Every row comes from one small tree of marks. The marks that hang from a mark follow it in brackets, in alphabetical order. Every link used is in the known rows. Which tree was each row made from?
Known rows:
vefib{kosev pupaga}: [ 29 -37  28  29  -9   4   9   4  14  23  14  35   3  -1   1 -18   2 -53
   0  -4  16 -17  55 -15  27  17 -29 -27  12  -5  -9  -9   4 -23 -45]
pilo{betiso{feva}}: [ -2 -50   6  11   1  10   4  15   8  15  -5  -1  -1  -7 -32 -22  -3 -34
 -15 -14  -3 -14  -3 -10  28 -16 -25 -28   3  22  -2 -33   6 -23  -6]
bepuvu{rukeda}: [ 23 -31  18   4  -2  13  13  13  13  16  -9  13  10  -1 -25 -30  -1 -25
 -12 -10  12   4   4 -12  13  -4 -36 -16 -12  30  -4 -16  -1 -20 -37]
zeve{detana{pupaga}}: [ 32 -24   0  18  -5  15  -3  11  23  20   8  28   5   7 -14 -17  -5 -44
   3 -19   9 -21  19 -26  29  -8 -15 -45  -8  23 -19 -20  23 -23 -11]
detana{pupaga zeve{fipina}}: [ 34 -29  19   4 -34  15 -17  -2  17  35   0  15  -9 -16  -9 -12 -15 -28
   9 -20   8 -20  20 -38  34 -20 -41 -64 -17  33  -2 -17  16 -21  -1]
vefib{kosev{gazi} pupaga{pilo{betiso{feva}}}}: [ 11 -46  18  50  -3   7  28   0   8  12  20  21   6  -9  11 -22   7 -61
  -2  -9  10  35  40  -7  38  16 -21 -29  22   4   5 -27  15 -22 -38]
betiso{feva{pupaga{vefib}}}: [ 28 -23  -7  17 -15  17   2   9  17   6   2  17  18   3 -24 -11 -22 -24
 -24 -11 -12 -21  19 -18  -1 -38 -19 -27 -23  20   2 -37   6 -11 -22]
betiso{feva{kosev}}: [ 21 -25  -2   6  -7   5  16  21  22  14   0  26 -12   1 -26 -15   5 -24
 -36 -25  10 -20  15  -3   5 -35 -26 -24 -11  32 -16 -44   6 -11 -29]
pilo{betiso{feva{kosev}}}: [ -4 -43   3   6  -3   7  14  16  17  22  -5  12 -15  -5 -30 -21   7 -29
 -20  -9   2 -13   0  -3  23 -15 -25 -19   6  23 -11 -31   7 -18 -15]
senet{pupaga{pilo vefib}}: [ 18  -8  -6  14 -15  11  17  23  -3  15  20  22  37  18   1 -24   1 -46
  17   5  -6   9  36 -15   5 -27 -10 -32 -18  20  18 -31   8  -6 -22]
reveg{detana{pupaga{pilo}} mobek{nebaf}}: [ 19 -50  15  24  12  36   7  16 -11  24  33  47  17   2   0 -27  -5 -30
   9 -10  30 -16  37 -28   0  -9 -36 -34  16  19 -22 -28   8 -18 -24]
detana{pupaga{pilo vefib} zeve}: [ 27 -15  25  24 -28  19  11   7   1  18  10  26   7 -11   5 -10   2 -15
  18   0   5 -11  23 -37  13 -27 -27 -64 -11  29   4 -27   6  -9  -9]
pupaga{vefib}: [ 25 -15  10   9 -22   4   6  23   5   1  11  30  21  15 -13 -15  -9 -15
   3   4  -6 -19  27 -26   6  -8  -6 -22 -13   9   2 -31  -5 -19 -28]
feva{betiso kosev{gazi} pupaga}: [ 31 -32 -26   7  -2  22  -1   9  13  30  23  34  -9  16  -5  -7 -13 -31
   5  -1  -2  27  32  -9 -13  -4 -17   6  -2  28 -23 -20  14  -9 -51]
mobek{nebaf reveg{detana{pupaga{vefib} zeve{fipina}}}}: [ 32 -25   7   5  -2  32 -19  24  13  34  34  33   5  -7  -3 -24 -10 -32
   3   5  13 -29  18 -37  10 -29 -37 -54 -14   7 -13 -13  -4 -35 -28]
zeve{detana{pupaga{pilo}} fipina}: [ 24 -19  -6  13 -16  14  -5   2  27  27  16  22  12  -2  -5 -30 -10 -43
  17 -31  10   0  23 -28  39   6 -15 -45 -19  28 -11 -27  37 -17   6]
bepuvu{senet{pupaga{pilo{betiso} vefib{kosev}}}}: [  0 -26   2  31  -8  -9  26  37   7  13  -1  12  14  11  -4 -37   1 -40
   7   0 -15  15  32   2  10   5 -41 -31  -3  10   5 -17   9 -13 -26]
mobek{nebaf reveg{detana}}: [ 23 -36  -2   6  25  22 -18  37   4  27  39  32   8  10 -13 -32  -1 -34
  -8  -1  24 -20  19 -27   7 -21 -29 -26  -8  13 -20 -17 -16 -38 -43]
bepuvu{feva{pupaga}}: [ 23 -14 -16  17 -16  21 -13   6  20  26   8  24  11   7 -12 -11 -21 -13
   8  -7   3  -4  19 -15  10 -14 -28 -26 -28  21  -4 -12   1 -17 -31]
mobek{nebaf}: [ 27 -45   2  10   3   3 -16  30   2  20  20  26   6  19 -19 -38   0 -27
 -11  -4  17 -25  22 -30  30 -23 -25 -31   2  21  -7 -27 -17  -4 -27]
pilo{betiso{feva{kosev{gazi} pupaga{vefib}}}}: [  5 -35  -9  14 -11  16  16   6  21  16   1  21  -5   2 -19 -15  -9 -30
 -17   4 -13   5   9  -5  19 -18 -15 -16   2  14  -4 -27  13 -16 -26]
zeve{detana{pupaga} fipina}: [ 31 -21  -4   7 -19  14 -13   1  33  29   7  22   6   1 -13 -26 -19 -46
  11 -27   4 -17  21 -28  40   4 -16 -46 -17  21 -14 -22  36 -24   3]
pilo{betiso{feva{kosev{gazi} pupaga}}}: [  4 -42 -10  12  -3  15  10   4  22  22  -1  15 -10   0 -22 -17  -7 -33
 -19  -7  -5   9   7  -4  25 -18 -21 -17   2  25  -8 -25  14 -18 -24]
kosev{gazi}: [ 33 -32  -3  16  -9   0  -1  20   2   0  18  24   8  18 -13 -14  -9 -33
  -5 -19  11  28  24 -21  29  -7  -9 -20  -7  31  -1 -34   2 -26 -41]
betiso{feva{kosev{gazi} pupaga{pilo vefib}}}: [ 24 -14 -19  24 -15  17  24   9  21   4  15  35   7   8  -5 -13  -7 -21
 -23 -11  -5  19  26  -4  -2 -36 -10 -16 -18  30  -3 -45  15  -2 -38]
pepu{detana{zeve{fipina}}}: [ 26 -36   6  18 -25   4 -22  12  27   8   4   8   5  -2  -7 -10  -4 -28
  -2 -15  12 -46  13 -26  32 -14 -41 -30  -3  27 -18 -29   6 -16 -15]
reveg{detana{zeve{fipina}}}: [ 25 -38  -9   3 -20  29 -21   4  12  12  11  14   4  -9  -8  -6  -6 -22
   3  -9  17   2  16 -33  15   3 -34 -27 -10  26 -19 -16  19 -28 -24]
pepu{detana{pupaga{pilo{betiso} vefib} zeve{fipina}}}: [ 13 -25  28  26 -30  13   0   6  20  15   5  15   9 -16   6 -13   0 -28
  17  -4  -3 -31  11 -27  26 -15 -32 -47   4  19  -2 -31  14 -11   2]
betiso{feva{kosev{gazi} pupaga{vefib}}}: [ 31 -16 -17  17 -21  16  18   9  26   7   7  35   1   9 -11  -5 -15 -24
 -30  -9 -10   3  23  -4  -1 -37 -11 -16 -16  23  -7 -39  13  -9 -42]
feva{pupaga{pilo{betiso} vefib{kosev}}}: [  6 -26  -2  29 -10  15  15   2  10  23  19  22  20   4   0 -23  -7 -15
  20  16 -11   7  38 -19  13   9 -12 -16   1   7   1 -10   4  -8 -28]

Which tree is each row?
[ 22 -21  -8  25 -10  19  10   9  11   4  10  16  23   2 -16 -16 -15 -21
 -17 -12  -6  -6  22 -16  -3 -36 -21 -28 -24  28   6 -43   9  -4 -19] => betiso{feva{pupaga{pilo vefib}}}
[ 26 -13  22  15 -40  17   1   1   9  24  10  21   7 -17   6 -15  -9 -18
  23  -8   0  -5  26 -40  22 -17 -28 -63 -19  28   8 -28  17 -10   3] => detana{pupaga{pilo vefib} zeve{fipina}}
[ 29  -8  -3  18 -24   6  17  21   9  19  10  25  25  17  -2 -15  -4 -50
   9  10 -11 -12  43  -6   7 -20 -13 -30  -8   0   9 -17   8 -15 -38] => senet{pupaga{vefib{kosev}}}
[ 25 -33   4  10  11  31 -18  22   8  40  38  27   3 -10  -1 -33  -2 -35
   5  -6  24 -13  20 -35  14 -27 -42 -54 -13  23 -15 -15  -3 -32 -22] => mobek{nebaf reveg{detana{pupaga{pilo} zeve{fipina}}}}
[  3 -17  -6  31 -14  10  31  18   3  18  10   9  25   2  -2 -23   6 -52
   8   7 -14   8  28   1   9 -24 -16 -33  -1   6  17 -27  16  -9 -21] => senet{pupaga{pilo{betiso{feva}} vefib{kosev}}}
[ 15 -30 -18   8   8  24   4   7   7  42  26  29  -3   8  -4 -20   3 -19
  14  -2   4  15  35  -9 -23  -2 -26   4  -4  34 -25 -21  10   3 -33] => feva{betiso kosev pupaga{pilo}}
[  2 -27   2  46 -16   4  41  16   3  -4  19  14  16  -2   2 -20   6 -23
   1   2  -9  31  22  -3  16   1  -3 -23   8   4   9 -40  10 -15 -29] => pupaga{pilo{betiso{feva}} vefib{kosev{gazi}}}
[ 33 -26  10  21   3  29  -5  28  12  33  36  37   0  -7   1 -21   0 -30
  -1  11  15 -32  25 -29   4 -29 -38 -53  -2  -1 -20  -8 -10 -35 -45] => mobek{nebaf reveg{detana{pupaga{vefib{kosev}} zeve}}}
[ 20 -13 -12  17 -14  17  23   9  21  14  10  34   5   4 -11 -16  -2 -16
 -21  -7  -3  -7  26  -6 -10 -36 -18 -18 -20  29  -7 -40  11   1 -28] => betiso{feva{kosev pupaga{pilo vefib}}}
[ 10 -16 -16  15 -14  16  25   3  17  21  25  46   6  17   9 -20  -1 -16
  12  18  -8  39  35 -11  16   0   0  -3  -1  22  -6 -21  13  -5 -42] => feva{kosev{gazi} pupaga{pilo{betiso} vefib}}
[ 32 -32  29  24 -18   9  -9  13  21  14   1  19  -1  -6  -5  -3  -1 -32
  -2 -15  10 -47  13 -27  21 -30 -39 -47   4  30 -16 -25   1 -17 -18] => pepu{detana{pupaga zeve}}
[ 20 -55  -3  15  11  30  -6  21  -6  13  30  41  18  10 -11 -23  -8 -27
  -1  -3  30 -35  33 -26   5  -1 -36 -15  15  11 -31 -23   1 -25 -34] => reveg{detana mobek{nebaf}}
[ 27 -20  31  34 -24  12   6  15  14   7   9  25  13  -6   8  -5   6 -22
   9  -5   4 -35  16 -27  11 -30 -31 -46   2  25  -6 -35   3  -8 -14] => pepu{detana{pupaga{pilo vefib} zeve}}
[  2 -26   6  39 -16   0  35  15  -2   2  26  22  17   6   7 -23   9 -19
  21  12  -5  36  29 -11  24  18   1 -19  12   2   7 -30   7 -15 -34] => pupaga{pilo{betiso} vefib{kosev{gazi}}}
[ 29 -52   6  15 -13  40 -15   4   4  30  20  35   5 -12   0 -17 -18 -31
   7  -7  28 -43  29 -37  16 -12 -53 -47   9  15 -27 -16  17 -24 -15] => reveg{detana{pupaga zeve{fipina}} mobek{nebaf}}
[ 10 -17  20   8  14  28  12  18   3  26  29  30  15  -7  -7 -18  -2 -34
  15   0   3   6  22 -22  -5  -4 -19 -34 -12  13  -7 -19   3 -52 -27] => mobek{reveg{detana{pupaga{pilo{betiso} vefib}}}}
[ 20  -6  -4  26 -18   7  26  22   1  16  20  22  31  16   7 -23   5 -45
  17   7  -5  10  45  -6   4 -16 -11 -30  -7   9  13 -23  10  -7 -34] => senet{pupaga{pilo vefib{kosev}}}
[ 31 -13  17  32 -45  12  14  -1  13  22  17  22   3 -15  15 -11  -9 -20
  22  -7   1  15  34 -30  27  -8 -24 -61  -8  16   6 -23  21 -15 -16] => detana{pupaga{pilo vefib{kosev{gazi}}} zeve{fipina}}
[ 31 -35  11   5 -23  34 -16  -2  14  24   7  23   0 -16  -6  -5 -12 -31
   7 -16  11   6  18 -35  12  -6 -36 -45  -8  26 -13 -14  24 -28 -19] => reveg{detana{pupaga zeve{fipina}}}
[ 12 -23  -6  21  -7  17  18  33  18  23 -26  -4  10  -8 -16 -31 -14 -40
  -1 -14 -14  25 -12  22 -26  -7 -74 -24 -29  20   0  -7  13 -14 -38] => bepuvu{feva{betiso} rukeda senet{pupaga}}
[ 27 -43  14  20  -8  40   1   0  -2  18  13  34   5 -14  -5   2 -13 -27
  10  -9  25 -35  29 -32   2  -7 -48 -42   6  21 -29 -14  17 -37 -24] => reveg{detana{pupaga zeve} mobek}
[  5 -41  -8  15   7  19  -5   1   6  31  16  15  15   5 -12 -29  -8 -22
  14   0   2  13  26 -26  24   0 -22 -18  -6  34  -3 -14   5 -11 -15] => feva{pupaga{pilo{betiso}}}
[ 12 -13 -13  23 -15  -2   2  38  18  17 -12  13   8  10 -12 -26 -15 -34
  -1 -18  -5   8  15   8   4 -16 -55 -38 -32  22   4 -16   7 -20 -31] => bepuvu{feva senet{pupaga}}
[ 21 -34  25  37  -4   4  18   5   8  21  26  33   8  -2  11 -27  12 -48
   8  -7  21   4  59 -14  25  21 -28 -28  13   5  -3 -17   6 -16 -38] => vefib{kosev pupaga{pilo}}
[ 15 -21  -2  24 -11  14  12  18  33  21 -27  12   5  -6 -18 -32 -25 -10
 -13 -12  -5  17  -3   9  -3   2 -70 -22 -35  26  -8   4   3 -16 -45] => bepuvu{feva{pupaga} rukeda senet}
[ 13 -23  23  25 -39  15  11  -5  14  32   7  13  -3 -25   9 -18  -3 -20
  28   2  -5  -3  25 -29  32  -1 -30 -61  -1  11   6 -15  20 -13   1] => detana{pupaga{pilo{betiso} vefib{kosev}} zeve{fipina}}
[ -4 -25   8  38 -12   3  38  16   3   4  14  14  13  -6  -5 -24  11 -17
   3   5  -8   5  22  -4  12   1 -13 -26   7   1   7 -36   9 -10 -21] => pupaga{pilo{betiso{feva}} vefib{kosev}}
[ 30 -35   6   4   7  30 -25  23  13  41  32  27  -1  -7  -6 -29  -8 -37
  -1  -4  22 -25  17 -35  15 -29 -43 -53 -12  15 -18 -12  -3 -37 -27] => mobek{nebaf reveg{detana{pupaga zeve{fipina}}}}
[ 10 -36  20  12 -22  16  -7  -5  10  39   4   5  -7 -24  -3 -23  -3 -28
  24 -14   7   4  14 -35  42  -7 -40 -64  -6  36   2 -19  20 -16  13] => detana{pupaga{pilo{betiso}} zeve{fipina}}
[ 30 -17  38  31 -22   1  15  20  20  10   7  36  10   3  -2  -6  -3 -32
   0  -7  -6 -40  29 -12   5 -17 -19 -30  11   3  -7 -30   3 -17 -34] => pepu{detana{pupaga{vefib{kosev}}}}
[ 32 -18 -22  10 -15  24   9  10  12  20  25  42   3  19   0  -2 -15 -24
  10  15 -16  22  33 -11 -23  -5  -5   6  -4  14 -16 -21  13  -6 -52] => feva{betiso kosev{gazi} pupaga{vefib}}
[ 28 -34  18  45  -7   3  22   5   6  10  30  36  11   3  16 -21   8 -54
   7 -11  20  36  58 -13  32  21 -18 -27  13   8   1 -21  11 -21 -50] => vefib{kosev{gazi} pupaga{pilo}}
